What can hang from each mark
J_458: J_49 J_186 J_999
J_469: J_186
J_186: J_144 J_170 J_367 J_469 J_724
J_103: J_49 J_999
J_144: J_186
J_170: J_186
J_367: J_186 J_651
J_49: J_103 J_458
J_651: J_760
J_724: J_186
J_597: J_999

Known rows, with every way that one mark hangs from another
J_597(J_999): [  8 -29 -10   8 -19 -13   0 -13  -7  -4   6 -13 -13  30  11  -1  -3  -9
  -1   6  23 -12 -16   9   6   4   7   8   0  -3]
J_367(J_186(J_724) J_651): [ -1  -9  14  11   0 -13   4 -19  24 -15   5  13  -8   3  19  10  -8 -30
  -6   5  12  20 -18   1 -16  39   4   3 -15   6]
J_458(J_49 J_186(J_144)): [ -7  12   4  16   8 -16  -3   0 -11   8 -14 -12 -10  26   0 -10  -5  -9
   7   1  -1  -3   0   4   7  16  12 -10  10 -16]
J_170(J_186): [  2 -25 -13  11 -16 -13 -10 -23 -12   0   2  -8  -1  11  25  -4  -7 -13
   3  13  12  -2  -9   6 -11   1  11   9   1   0]
J_367(J_186): [ -2 -17  -1   8 -20 -20  -6 -22   2  -9  -3   1  -8  20  19  -5  -6 -25
   4  13  22   5 -13   6 -10  17   2   8   1   4]
J_49(J_458(J_186(J_469) J_999)): [ 20   6  -6  -3   3 -20  -6 -21 -16   5 -17 -32  -4  40  -7   4  12 -26
  -3  20  -8   3 -32   7  -8  -7   5 -15   6 -13]
J_458(J_49 J_186(J_367 J_724) J_999): [  7  19   4  10  27  -4 -11   6   5  11  10 -17 -28  35 -16  10 -15 -18
  18  -6 -12  15  -4  -2   6  26  13 -22  -2 -16]
J_186(J_469): [ -3 -16   0   0 -16 -18  -1  -6   1  -4 -12 -16  21  30  13  14   8 -13
   0  24  10   2 -20  12  -4  -7 -14   7   5   0]
J_170(J_186(J_367 J_469 J_724)): [ -6  -9   3  10   8   3   2   5   9  -1   3   2  19   6   6  17  -9   1
  14  17  -1  16 -11   8   3   8 -12  14  -4   1]
J_724(J_186(J_144 J_170 J_367 J_469)): [-15  -5   6  19  -9   8  24  25 -12  12 -30  12  25  -4 -10  -9   6  28
  24  12  -1   1   2  -6  19  18 -27  20   1 -13]
J_103(J_49(J_458(J_186(J_367)))): [  3   0 -11  11 -18 -20 -20 -31 -27   8  -1  -6 -17  28  -4  -5   2 -18
   2  -1 -10   2  -7 -13   1  13   1  -6  29  -8]
J_186(J_170 J_724): [-13 -12  -1  10 -10   6   6   6   8   3   5  -7   0  -2  13  13   9 -19
  10   0  -8   7 -13   1  13   6  -7   8  -9  11]
J_458(J_186(J_170 J_367 J_469) J_999): [  4  17 -14  -1   3  -8   5   1  -3  15 -23 -16  12  23 -21   1  -5   4
  23  26  -5  -2  -3  -5   0   7 -11  -6  -5 -20]
J_49(J_103(J_999) J_458): [ 19 -23 -12   8 -32 -16 -13 -37 -40  -1   4 -29 -25  24  -4  23  18 -38
  -7  -6   1   4 -31  19  -2   4 -10   8  17   3]
J_724(J_186(J_144)): [ -6 -27  12  23 -18  -3   8   7 -18   0 -11   8  -1  13  19 -16   6   3
   4  -5   5   0  -8  -4   6  13   2  15   9   2]
J_469(J_186(J_724)): [  7 -19   5  13 -13  -3 -13  -7   8  -8  10   4  -3  21  22  10  -6 -21
   1   9   3   2 -23   7  -6   5   0  -6   9  34]
J_458(J_49): [ -2 -11  -6   8  -8 -21 -13 -11  -8   4   2 -23 -11  31   7   7   0 -22
   3   5   9  -1  -9  13  -1   8   4  -9   7 -11]
J_170(J_186(J_367(J_651) J_469 J_724)): [  0  -3   6  10  17  -3   9  -7  16  -3   0   7  23  -3   3  21 -14   2
   4  19   2  18  -9   2 -11  28  -9   7 -12  -6]
J_367(J_186(J_469)): [ -4  -9   4   2 -16 -24   2 -17   9 -12 -16  -5  12  22  11   4  -1 -18
   3  28  22   9 -18  14 -14  10 -11   9  -1  -4]
J_103(J_49(J_458(J_186)) J_999): [ 13  -5 -14  10 -26 -29 -28 -40 -36   3  -3 -18 -36  17  -8  -2  18 -32
  -8   2  -9   2 -17  -9 -13  17   2  -3  32 -18]
J_186(J_170 J_367 J_469): [-10  -5 -10   4 -12  -5   7   7  -2  10 -17  -8  27  11  -9  11   3   7
  22  26   3  -3  -3   5  10   5 -29  10  -1  -6]
J_49(J_103 J_458(J_186 J_999)): [ 24   1 -10   3 -15 -15  -6 -43 -31   3  -4 -36 -22  45   0  11   6 -41
  -9  -8  -6   6 -31   8  -4  -7  15 -13   7  -1]
J_724(J_186(J_170 J_367(J_651) J_469)): [ -4  -7   0  14 -15  -2  14   0   2  13 -25   4  26  -2   0   3   4  14
   6  19   8   5  -5  -8 -11  26 -19   4  -5 -24]
J_49(J_103(J_999) J_458(J_186(J_144))): [ 13  -2  -4  16 -15 -11  -3 -25 -42   0 -11 -18 -24  17 -12   7  12 -23
  -4 -11  -7   2 -23  10   5  10  -2   7  20  -4]
J_144(J_186(J_170 J_367 J_469)): [ -8 -11  -3  -2 -12   2   6  10   7   3 -22  -5  31   1  -8   6  -1   9
  15  26   4   5  -9   3   8  10 -34   4 -15 -17]
J_469(J_186): [ 13 -23  -9  10 -27 -15 -18 -21  -9  -3  -3  -1   1  30  20   0  -8 -15
   3  20  16 -12 -16   8 -16   2  -1  -6  16  23]
J_651(J_760): [ -4 -32  -5  11 -22 -14  -8 -22  -3  -7  -3  -9  -4  26  17  -8   7   0
 -13   9   0  -7 -10   9   1   4  10   1  11  12]
J_458(J_49(J_103) J_186 J_999): [ 13  13  -8   5  -7 -19  -8 -36 -17   7  -6 -40 -23  49  -5  14  -5 -35
  -3  -8   0   7 -11  11  -7   6  19 -22   4 -19]
J_724(J_186): [ -1 -31   3  18 -30  -8  -7  -6 -11   1  -3  -3  -6  22  30  -7   9 -14
  -2  -1  11   3 -16  -2  -9   4   7   6  10  -2]
J_724(J_186(J_367)): [ -1 -27   1  21 -23  -1  -9   4 -12   5   0   7  -4  23  17  -6  -3   0
  12   0  11   3  -8  -6  -2  13  -2   8  13  -2]
J_367(J_186(J_144 J_724) J_651(J_760)): [ -8 -13  23  17  11  -5  20 -18  21 -19  -9  27  -6  -9   4 -12  -5   7
 -15   1  -3  12  -6   1   4  51   8   7 -11  14]
J_469(J_186(J_170)): [  6 -15 -17  10 -30  -8  -9 -18 -10   7 -12  -3   4  10  11  -5  -2  -8
  11  21  10 -16 -11   5  -9   3  -8  -4   6  17]
J_458(J_186(J_367 J_469 J_724)): [-10   9   9  11   9   1  -1  16  20  -2  -4  -2  15  25   5  18  -3  -7
  10  14  -6  15 -14  -1   5   6  -9  -3   6  -1]
J_144(J_186): [  0 -31   4   3 -19  -9 -11  -8   3  -9  -2  -8   5  17  21   2   0 -18
  -4   9  12   6 -18   5  -4   4  -4   0  -6  -2]
J_186(J_144): [ -6 -19   3  11  -9 -11   6   4 -12  -4  -5   2   5  18  10  -3  -1  -5
   9   7   6  -4  -5   4  15   8  -6  15   5  13]
J_367(J_186(J_144) J_651): [  1  -8  10  12   0 -22  15 -20   2 -12 -15  19   1   2   6  -8 -14  -8
   1  12  21   4  -3   0  -9  42  -2  11  -9   1]

Rows
[  0 -11  -3  13 -18   6  -2  -2   5   3   2   4   2   1  12   6   1 -14
   9  11  -4  -1 -16   3   0   8  -9  -3   1  26]
J_469(J_186(J_170 J_724))
[-10  -2  12  15  21   8  16  19   3  -3  -5  14  23  -4  -7   9 -13  16
  21  14  -6  14  -3   4  19  17 -16  22  -6   6]
J_170(J_186(J_144 J_367 J_469 J_724))
[ 14  17 -10   7   0 -14  -9 -27 -18  11  -3 -31 -21  51 -18  14 -16 -20
  11  -8   1   7  -2   7   0  15  11 -21   7 -20]
J_458(J_49(J_103) J_186(J_367) J_999)
[  8   6 -10  12 -18 -20 -21 -32 -21   4  -6 -35 -29  32  -4  19   5 -34
  -5  -7   5   6 -11  14 -15  14   7 -13  17 -27]
J_458(J_49(J_103(J_999)) J_186)
[ -6 -10   1   8   0 -12  13  -6 -12  -3 -19   0  26   3   5  -4  -4   9
   7  24   6   1  -6  10   3   4  -8  19  -2  -3]
J_170(J_186(J_144 J_469))
[  8  -1  -9  13 -19  -6  -9 -30 -26   6  -1 -20 -10  39   3  13  -1 -26
   0  -8  -4   5 -20   7   3  -3   0  -7  18   2]
J_49(J_103 J_458(J_186(J_367)))
[  4   6  14  11  21   0  11  11   2  -2  -1  -1 -15  20  -3   0  -4 -14
  10  -4 -15  11 -12  -8  16  16  12  -2  -5   8]
J_458(J_186(J_144 J_724) J_999)
[  7   8 -19   6  -1  -6  -3  -4 -10  18 -10 -11 -11  21 -13  -7 -10  -5
  25  10  -4  -6   3 -12   2  13   2  -8  -5 -12]
J_458(J_186(J_170 J_367) J_999)
[-16   4   9   6  -6  -2  16   1  23  -7 -13   0  13  -5   3  11   8 -16
   9  18   1  18 -18   9   3  17 -18  11 -15  -2]
J_367(J_186(J_170 J_469 J_724))
[ -7   4  27   9  18 -12  26   0  25 -18 -17  20  19  -5  -1  12  -5  -6
  -2  16   6  21 -16   5   0  42 -15  13 -18   1]
J_367(J_186(J_144 J_469 J_724) J_651)
[-10   4   5   6   8   4  18  10  21   4  -9   3  27  -6  -8  25   0   3
  11  18  -4  12  -8  -1   5  28 -26   5 -17  -4]
J_186(J_170 J_367(J_651) J_469 J_724)
[ -3 -11   9   9   9 -12  16  -7   3  -6 -25  13  29  10 -16  -3  -5  37
  -6  24   0  -4   4   5  10  33 -14   6   3   1]
J_186(J_144 J_367(J_651(J_760)) J_469)
[ -8 -12  -4  15   0  -2  20  -7  -5   7 -20  16  11 -11 -16 -15  -5  37
   4  10  -6 -12  16  -5  18  41  -9   7  -5   1]
J_186(J_144 J_170 J_367(J_651(J_760)))
[  1 -11   3  12   6 -12  12   0  -7   1  -6  16  10  10  -5   3 -17  10
  13   8  11  -3   5  -5  10  34 -13  11   0   6]
J_186(J_144 J_367(J_651))
[  0  -7  -6  15 -10  11  -4   7   5   8   5  11   1   3   0   7 -11  -1
  21  13  -4  -1  -6  -1   7  17 -17  -2   3  25]
J_469(J_186(J_170 J_367 J_724))
[  8  -3  -4  15  -3   6   3  -6  11   7   0  18   6  -5  -2  12 -15  -1
  12  16   1   0  -5  -6  -7  35 -15  -8  -6  19]
J_469(J_186(J_170 J_367(J_651) J_724))
[-13  -9  -3  14  -4  11   4  18   6   7   8   2   1   1   1  14  -1  -5
  23   1  -8   7  -4  -3  20  15 -16  11  -5   9]
J_186(J_170 J_367 J_724)
[-18  -7   7  14   0  10  21  22   2   2  -2   6   6 -11   2   4   7  -4
  16  -3 -13   5  -6  -2  30  15 -13  19 -10  14]
J_186(J_144 J_170 J_724)
[ -6   9  -5  16   4  10  -2   6  -3  16   2  -6 -13   2  -5   4   6 -16
  15  -6 -24   8 -16  -6  18  10  -3  -5   2  -1]
J_49(J_458(J_186(J_170 J_367 J_724)))
[  3 -22   2  11 -15 -23  -2 -45  12 -13 -12   9  -8   9  15 -13  -5  -4
 -21  15  15   1  -7   4 -23  38  14  -2  -3   0]
J_367(J_186 J_651(J_760))
[ 15   0 -11   6   3 -12 -13  -7  -9   8  -1  -9 -14  42  -4  -3 -15 -12
  18  10   3  -2  -3  -8  -3  11   8 -10   5  -4]
J_458(J_186(J_367) J_999)
[  7 -13 -19  11 -23  -2 -10  -8 -11  12  -7   8   6  12  -2  -3 -14   4
  22  22  10 -15   0   1  -1  12 -16  -1  10  17]
J_469(J_186(J_170 J_367))
[ -2   5   8  17  12  -2  -2  -1  19   0   5   7  -3  15  12  13 -14 -14
   2   0  -1  13  -8 -11  -7  30   6 -10  -1   1]
J_458(J_186(J_367(J_651) J_724))
[ 16   8 -17   4 -20  -7   4 -40 -31  13 -12 -37 -17  25  -9   7  13 -35
  -1  -7 -15   1 -25   4   1  -4   7 -12  -1  -7]
J_49(J_103 J_458(J_186(J_170) J_999))
[ -5   5 -17  10 -29 -18 -10 -35 -27  12 -13 -18 -13   7   0 -11  18 -25
  -5   1 -16  -2  -8 -15   1   6   2  -7  18 -15]
J_103(J_49(J_458(J_186(J_170))))
[ 18   1 -12   2 -15 -30 -16 -43 -32   5  -2 -23 -29  35  -8  -7   7 -33
  -6   1 -14   3 -17 -13  -6  10  14 -14  19 -12]
J_103(J_49(J_458(J_186 J_999)))
[ -8 -14  19   3   5   7   1  21  25 -11  -1   2  25  12   2  20  -3  -4
   7  14  -1  22 -20   7  11  13 -27   4 -12  -2]
J_144(J_186(J_367 J_469 J_724))
[ 10   2 -20  11 -31  -8  -9 -37 -36  12 -12 -32 -23   8  -9  12  21 -34
  -4  -7 -10   1 -25   8  -4   5  -4  -1  12 -14]
J_49(J_103(J_999) J_458(J_186(J_170)))
[ -5  -3  -4  12   2  -4  20   4  -9  10 -14  15  15  -9 -14  -3 -11  16
  20  11   5  -7  12  -9  15  38 -19  12 -10  -1]
J_186(J_144 J_170 J_367(J_651))
[-20   6  11  10  13  14  27  36   8   5 -12  10  28  -6 -19  14   3  17
  27  12 -15   9  -1   2  37  17 -34  19 -10   5]
J_186(J_144 J_170 J_367 J_469 J_724)
[ 18 -24  -8  15 -15 -13 -14 -36   1  -3  -8  16   2  20   4  -9 -18  18
 -12  24   9 -14  -1   3 -20  32   4 -14  15  20]
J_469(J_186(J_367(J_651(J_760))))
[ -3  -3   3  19   2  17  11  21  -1   8  -4  25   7  -7 -12  -1 -14  14
  28   9  -9  -3   2  -4  24  25 -22   7   2  29]
J_469(J_186(J_144 J_170 J_367 J_724))
[-15  -3  -1   6  -8  -6  23  11  -6   5 -28  -4  31   1  -7   1  10   9
  15  23  -2  -5  -5   6  20   3 -27  16  -5  -2]
J_186(J_144 J_170 J_469)
[  2  11   3  17  -6  -6 -15 -17  -6   0   6 -30 -34  23  -4  30   7 -39
  -6 -19  -7  20 -17  13  -5  19   7 -10  10 -16]
J_458(J_49(J_103(J_999)) J_186(J_724))
[ -5 -11   8   8   4  12  10   8  23  -1   0  11  10 -18  -1  13  -9  -1
   6   4  -4  17  -7 -10   6  37 -20  -1 -29  -7]
J_144(J_186(J_170 J_367(J_651) J_724))
[ -7  -8   6   8   3  -8  13  17  -7  -1 -15   6  28  22 -10   6  -7  16
  20  22   5  -1  -1   5  20  12 -28  18   6   4]
J_186(J_144 J_367 J_469)
[ -1 -15  -7  17   4  -3   5  -1 -20   4  -2  15   5   2   0 -11 -21  14
  23  11   8  -3   9  -1  12  18  -3  20   2   4]
J_170(J_186(J_144 J_367))
[ -9  -9   9   7   4   1   3  19  15  -4   4  -1  19  23   1  25   0  -5
  14  15  -3  15 -17   8  13   8 -21   9   2   9]
J_186(J_367 J_469 J_724)
[  4  14 -12  -3  -4 -12   6  -8  -1  10 -26 -25  10  22  -7   1   6  -9
  10  25  -5  -2 -13  -2  -6  -2  -3  -8  -7 -20]
J_458(J_186(J_170 J_469) J_999)
[ -4  -7   5  17  -5  11  13  11  -1   2  -7  16   6  -9   2  -2  -3   1
  16   8  -9  -4  -8   1  17  16 -12   6  -1  29]
J_469(J_186(J_144 J_170 J_724))
[ 14   1  -8   5 -22 -19 -11 -35 -29  -1 -17 -36  -6  29  -8  23  21 -33
 -12   8  -3   8 -36  18 -12  -4 -10  -2  19 -14]
J_49(J_103(J_999) J_458(J_186(J_469)))
